Every row comes from one small tree of marks. The marks that hang from a mark follow it in brackets, in alphabetical order. Every link used is in the known rows. Which tree was each row made from?
Known rows:
M(B): [ 1.022 -0.319  0.326  0.031  0.191 -1.396 -0.555  1.809  1.782  2.572
  1.157 -0.491 -0.479 -1.803  2.428 -0.548 -1.055  0.870  0.478  2.040
 -0.189  3.667]
V(N(D M Y(R))): [-0.184 -0.647  4.648 -0.633 -0.762 -2.181  1.166 -0.802  1.900 -0.062
  0.195 -0.224  1.022 -1.713  1.492 -2.523 -0.385  4.713 -2.142  2.468
  1.084  4.633]
B(M): [ 1.764 -0.293  1.099 -0.991  0.165 -1.487 -0.259  1.573  1.048  1.994
  1.466 -0.566 -0.614 -1.993  2.248 -0.845 -1.235  0.361  0.938  2.828
  0.103  3.400]
H(A(N(M)) T): [ 3.376  1.204  2.090 -0.489 -1.381  0.527  1.109 -2.639  3.677  1.479
  1.631  1.413  0.252 -1.078  3.049  1.043 -0.787  2.252 -1.962  3.858
  1.965  5.405]
H(T(N R(Y))): [ 0.797  0.224  2.771 -0.084 -1.380 -0.926 -0.376 -2.856  0.608  0.039
  2.345  1.912 -0.837 -0.183  2.474  0.561 -2.200  3.667 -2.016  3.333
  2.468  3.413]
A(N(M(B))): [ 2.427  0.197  0.754  0.951 -0.303 -1.056  0.222  0.397  2.827  2.186
  0.949 -1.247 -0.524 -2.341  2.447 -1.556 -0.448  2.352 -1.454  2.206
  0.402  4.150]
T(H N(D)): [ 2.040  0.854  2.875 -0.168 -0.134 -1.947 -0.801 -2.623  0.770  0.226
  1.962  1.228  0.064 -1.892  3.509 -0.183 -2.863  3.689 -2.146  4.004
  1.973  4.595]
T(H N R): [ 1.135  1.234  1.907  0.088 -0.543 -1.477 -0.737 -3.287  0.111  0.913
  2.842  1.504 -1.358 -0.928  3.522 -0.309 -3.076  4.290 -1.866  4.567
  3.234  3.978]
V(N(D)): [ 0.482 -0.121  4.112 -0.632 -0.017 -2.464  0.211  0.125  1.710  0.700
  0.481 -0.235  0.931 -1.102  2.933 -0.679 -1.349  2.033 -0.428  3.037
  0.428  2.828]
L(V(N(D M(B) Y(R)))): [-1.309 -1.051  3.871 -1.134  0.171 -2.077  1.440  0.581  2.768  0.576
 -0.318 -0.580 -0.225 -2.096  2.637 -3.132 -0.045  4.076 -2.138  1.932
 -0.310  3.704]
D(N(Y(R))): [-0.113  0.680  2.719  0.052  0.176 -1.817  2.160 -0.648  1.975  1.673
 -0.305 -0.696  1.643  0.437  0.964 -2.428 -0.335  2.480 -1.827  2.224
  0.187  3.829]
H(T): [ 1.164  0.335  2.155 -1.152 -0.505 -0.242  0.264 -0.365  1.966  1.331
  1.035  1.347 -0.211 -0.224  2.717  0.519 -1.151  1.155 -0.397  2.549
  1.602  4.046]
H(A(N(M Y))): [ 2.096  0.923  2.074  0.015 -0.875 -0.050  1.273 -1.877  3.771  1.812
  0.697  0.879  0.843 -1.356  2.643 -1.092 -1.118  2.959 -2.250  3.611
  0.777  5.591]
N(D M(B)): [ 2.219 -0.887  2.251 -0.190  0.201 -1.891 -0.695  1.062  1.861  1.074
  0.789 -0.218 -0.184 -3.837  1.969 -1.448 -0.363  2.704 -1.618  1.607
  0.824  4.771]
V(N(D M Y)): [ 0.050 -0.608  4.694 -0.774 -0.599 -2.360  0.936 -0.254  2.310  0.402
 -0.171 -0.019  1.132 -1.657  1.958 -1.789 -0.988  4.245 -1.804  2.202
  0.916  4.091]
L(V(N(D Y))): [-1.863 -0.482  4.580 -1.596  0.377 -1.970  1.429  0.431  2.974  0.727
 -0.836  0.266  0.537 -0.850  3.556 -2.510 -1.056  2.975 -1.592  2.391
 -0.515  2.608]
H(A T(R)): [ 1.616  0.983  2.215 -1.278 -1.223  0.255  0.485 -2.792  2.275  1.554
  2.026  2.744 -0.020 -0.404  3.204  1.331 -1.424  1.944 -0.990  4.330
  2.878  4.488]
H(T(N(D M Y(R)))): [ 1.237 -0.557  3.141 -0.796 -1.430 -1.080  0.675 -2.514  1.635 -0.358
  1.161  1.743  0.369 -1.632  1.682 -0.909 -1.204  4.760 -2.852  2.608
  2.194  5.139]
T(H(A) N R(Y)): [ 1.771  1.783  2.947  0.573 -1.114 -0.976 -0.794 -5.172  0.259  0.082
  3.645  2.053 -0.868 -0.737  3.292  0.751 -3.334  4.828 -2.983  5.395
  2.948  5.120]
T(H(A)): [ 2.116  1.926  2.231 -0.780  0.026 -0.064 -0.037 -2.012  2.019  1.754
  2.036  1.482 -0.061 -0.773  3.641  0.765 -2.005  1.722 -0.932  4.445
  1.910  5.773]
A(N(D)): [ 1.635  0.596  2.486  0.330 -0.336 -1.315  0.361 -0.810  2.637  1.139
  0.261 -0.033  1.269 -1.987  3.203 -1.857 -1.019  1.916 -1.830  2.981
  0.464  3.292]

Write each row's tree:
[ 1.169 -0.022  2.108  0.356  0.208 -2.268  1.697  0.648  2.608  2.373
 -0.226 -1.370  0.877 -0.921  0.667 -1.771 -0.315  2.991 -1.811  1.101
  0.133  4.090]	D(N(M(B) Y))
[ 2.405  1.958  2.774 -0.040 -1.018 -0.501  0.206 -4.156  2.090  1.261
  2.340  1.565  0.055 -2.273  3.663 -0.543 -1.556  4.052 -2.922  4.853
  3.697  5.254]	T(H(A(N(D M))) R)
[ 2.020  1.758  1.962 -0.078 -0.829 -0.978 -0.486 -4.489  0.747  1.123
  3.296  2.237 -0.925 -0.961  3.871  0.642 -3.300  4.205 -2.015  5.683
  3.276  4.807]	T(H(A) N R)
[ 1.397  1.055  3.011 -0.770 -1.526  0.279  0.262 -3.323  1.889  0.754
  2.287  2.618  0.051 -0.189  2.772  1.438 -1.464  2.449 -1.722  4.106
  2.633  4.714]	H(A T(R(Y)))
[ 0.205 -0.310  3.024 -0.895 -1.780 -1.434  0.363 -3.047  1.408  0.253
  1.273  2.579  0.609 -1.099  2.593 -0.503 -2.154  4.443 -2.265  3.112
  2.862  3.380]	H(T(N(D Y) R))
[ 1.654  1.764  2.981 -0.179 -1.449 -0.485  0.743 -4.393  2.417  1.232
  1.917  1.886  0.676 -2.118  3.397 -1.043 -1.661  4.845 -3.253  4.564
  3.686  5.425]	T(H(A(N(D M Y))) R)
[-0.063 -1.077  3.658 -0.291 -0.990 -2.613  0.958 -0.164  1.932  0.561
  0.473 -0.833  0.924 -2.447  1.284 -2.241 -0.155  4.643 -1.656  1.988
  0.683  4.463]	V(N(D M(B) Y(R)))
[ 0.267  1.527  3.151  0.195 -0.593 -0.717 -0.694 -2.650  0.270  0.615
  2.416  1.207 -0.817 -0.634  2.837 -0.588 -1.892  3.514 -2.179  3.565
  2.982  4.483]	T(H R(Y))
[ 2.681  0.376  3.827 -0.358 -1.808 -0.735 -0.206 -4.691  1.519 -0.596
  2.779  2.822 -0.139 -1.734  2.504  1.197 -1.919  4.755 -3.452  4.270
  3.085  5.196]	H(A T(N(D M) R(Y)))
[ 1.444  0.000  2.965 -0.008 -1.342 -0.887 -0.397 -2.813  0.696 -0.218
  2.384  1.659 -1.363 -0.764  2.109  0.266 -1.769  4.459 -2.681  2.948
  2.835  4.198]	H(T(N(M) R(Y)))
[ 2.138  0.785  1.991 -0.849 -1.509 -0.307  0.215 -3.829  1.770  1.059
  2.619  2.860 -0.373 -0.452  3.290  1.637 -2.410  3.082 -1.483  4.916
  2.801  4.252]	H(A T(N R))
[ 0.864 -0.024  1.988  0.499  0.058 -2.097  1.942  0.107  2.175  1.919
  0.074 -1.574  0.783 -1.036  0.292 -2.438  0.296  3.419 -2.123  1.342
  0.250  4.644]	D(N(M(B) Y(R)))
[-1.972 -0.267  3.714 -1.431  0.482 -1.486  1.590  0.824  3.002  1.303
 -0.630  0.066 -0.215  0.019  3.494 -2.263 -1.142  2.633 -1.049  2.480
 -0.681  2.700]	L(V(N(Y)))
[ 1.794  2.133  2.174 -0.264 -0.913 -0.094  0.882 -2.930  3.009  1.933
  1.487  1.250  0.917 -0.791  3.591 -0.153 -1.885  2.830 -1.815  4.352
  1.791  5.647]	T(H(A(N(Y))))
[-0.544 -0.213  2.006 -0.030 -1.025 -1.704  0.091 -2.152  0.985  1.001
  1.211  1.663 -0.272 -0.621  2.496 -1.881 -2.799  4.619 -1.866  3.536
  1.836  3.249]	T(N(Y) R)
[ 0.713  0.851  2.198 -0.192 -0.703 -1.346  0.136 -2.560  1.290  0.901
  1.597  1.349  0.025 -0.563  2.944 -0.614 -3.100  4.420 -1.961  3.638
  1.749  5.035]	T(H N(Y))
[ 0.710  0.414  2.998  0.148  0.253 -1.727  2.098 -0.563  2.100  1.328
 -0.200 -0.955  0.868 -0.278  0.455 -2.749  0.126  3.476 -2.616  1.780
  0.635  4.790]	D(N(M Y(R)))
[ 0.947  0.021  3.055  0.345 -1.088 -1.032  1.286 -1.691  2.872  0.423
 -0.034 -0.014  1.438 -2.596  1.741 -3.714  0.022  4.559 -3.525  2.388
  1.064  5.089]	A(N(D M Y(R)))
[ 1.796  1.116  3.315 -0.574 -1.114 -1.476  0.195 -4.265  1.928  0.388
  1.784  2.460  1.402 -1.769  3.328 -0.032 -3.176  4.734 -2.806  4.655
  2.019  5.767]	T(H(A) N(D Y))
[ 1.940  0.794  3.221 -0.734 -2.384 -0.031  1.560 -4.350  3.611  0.918
  1.204  2.530  1.447 -1.922  2.756 -0.318 -0.883  4.433 -3.350  3.815
  3.237  4.944]	H(A(N(D M Y)) T(R))
[ 0.358 -1.215  2.566 -0.282 -0.839 -1.690  0.525 -0.159  2.034  0.529
  0.267  0.136  0.881 -3.705  0.795 -3.320  0.282  4.794 -2.676  1.390
  0.987  5.850]	N(D M(B) Y(R))
[ 0.493 -0.736  3.944 -0.862 -0.400 -1.373  0.502 -0.317  2.468  0.306
 -0.427  1.128  1.121 -2.642  1.561 -2.801 -0.776  4.294 -2.810  1.631
  1.301  5.354]	N(D M Y)
